What can hang from each mark:
ziti: muge
bazek: muge sise
sise: bazek muge sazi tagu ziti
muge: tagu
tagu: muge sise
sazi: muge

Each row was made from one small tree. The marks that hang from a mark follow it in brackets, in alphabetical order. Every link used is in the known rows. Write each row's tree.
Known rows:
bazek[sise[sazi[muge] tagu ziti]]: [ -3  -3  39 -30  12 -13  34  16  -6  22  11  -7   9 -17  -8  27]
bazek[muge[tagu] sise]: [ -5 -17   0 -11  26 -21  14  25  -7 -15  10  14  20 -18 -16   1]
bazek[muge[tagu] sise[sazi]]: [ -3 -21   8  -9  18 -20  18  37 -12   1   6   9  15 -18 -13  10]
sise[bazek tagu ziti[muge]]: [ -7  -5  33 -24  10 -27  24 -25   8   0  49 -21  -4 -26  -2  31]
muge[tagu[sise[bazek ziti]]]: [-25  -9   7 -31  14 -46  21  -7 -12   1  12 -13  27 -11  -6  11]
sise[bazek muge]: [  2  -5  20 -12   3  -5  15 -14 -12   6  22  -4   9 -17  -9  23]
ziti[muge[tagu]]: [ -7  -9  -9  -2   0 -25   5  -1  -4 -28  21 -19   2  -3 -21  -3]
muge[tagu[sise[sazi ziti]]]: [-22 -11   6 -22   9 -49  19  12 -16   9   6 -17  26  -7  -4   8]
tagu[muge sise[bazek sazi ziti]]: [-22   5  22 -53  -2 -34  33   0  -3  25   1 -22  17 -18   2  29]
sise[sazi tagu ziti]: [ -4  -8  35  -9   8 -32  23   2  -6  18  38 -20  11 -20   6  21]
ziti[muge[tagu[sise[bazek sazi]]]]: [-14 -11   3 -17  -3 -31  15   6 -16   0   4 -19  -3 -10 -13  20]
sazi[muge[tagu]]: [  3   1   2  -9  -4  -8  12   4 -10 -22   9 -18  24   7 -19  -9]
muge[tagu[sise[ziti]]]: [-23  -8  -2 -23  16 -50  16   1 -12  -5   8 -12  31  -7  -7  -1]
sazi[muge[tagu[sise]]]: [ -5   3  -1 -18   0 -18  15   8 -17 -14  -8 -14  27   4 -13  -5]
ziti[muge]: [ -3  -4  -4  -5   4 -15   5  -8  -4 -19  21  -9 -11  -9 -20   6]
muge[tagu[sise[sazi]]]: [-15 -13   0  -7   3 -37  13  20 -27   6  -6 -12  20  -5  -7   5]
ziti[muge[tagu[sise[sazi]]]]: [-13 -10  -5 -11  -1 -35  12  13 -16  -7   1 -18   0  -6 -13   9]
sise[muge ziti]: [ -4  -1  16 -22  11 -24  17 -15   1   1  33  -8  21 -15  -6  10]

Write each row's tree:
[  3   2  51 -28  -3 -10  35  -7  -2  23  36 -27  11 -16   4  36] | sise[bazek sazi[muge] tagu ziti]
[-12  -4  34 -35   9 -28  35  19   1  23  11 -13  12 -25  -3  26] | bazek[sise[sazi tagu[muge] ziti]]
[  4  -1  27  -6 -11 -16  21  16  -7  11  17 -26  10 -16   6  15] | sise[sazi tagu[muge]]
[ -3  -6  31 -13   3 -31  22  -3   3   8  43 -25  -6 -20   1  26] | sise[sazi tagu ziti[muge]]
[ -1 -14   9  -6  12 -17  13   0  -6 -16  31  -3  19 -17  -7   8] | sise[bazek[muge[tagu]]]
[-15   2  15 -36  -8 -22  26  10 -15  22 -11 -17  10 -16  -2  26] | tagu[muge sise[bazek sazi]]
[ -6   2   7 -25  -1 -14  20   2 -18  -7  -6 -14  23   1 -13   7] | sazi[muge[tagu[sise[bazek]]]]
[ -5  -8  42 -21   2 -25  28 -11   2  17  46 -27  -9 -26   1  42] | sise[bazek sazi tagu ziti[muge]]
[  3 -12  12   3  -8 -19  13  16 -19   6  14 -18  21  -7  -7  10] | sise[muge[tagu] sazi]
[-12  -5  19 -35   8 -19  30  19  -6  11   0 -10  18  -5 -22  14] | bazek[sise[sazi[muge[tagu]] ziti]]
[  2 -11  47 -17  14 -24  29  -2   2  19  53 -13  11 -33  15  36] | sise[bazek[muge] sazi tagu ziti]
[-11 -11   6 -20  18 -42  18  17  -7  -2  21  -5  29 -16   4   6] | bazek[muge[tagu[sise[sazi ziti]]]]
[  4  -7  42 -11   4 -25  25   1  -5  23  41 -19  17 -24  12  28] | sise[muge sazi tagu ziti]
[-21   6  12 -45   0 -39  27   8  -3  17  -2 -20  21 -13   1  15] | tagu[muge sise[sazi ziti]]
[-19  -3   8 -32  10 -39  20   1  -8  13   9 -12  -2 -15  -6  22] | tagu[sise[sazi ziti[muge]]]
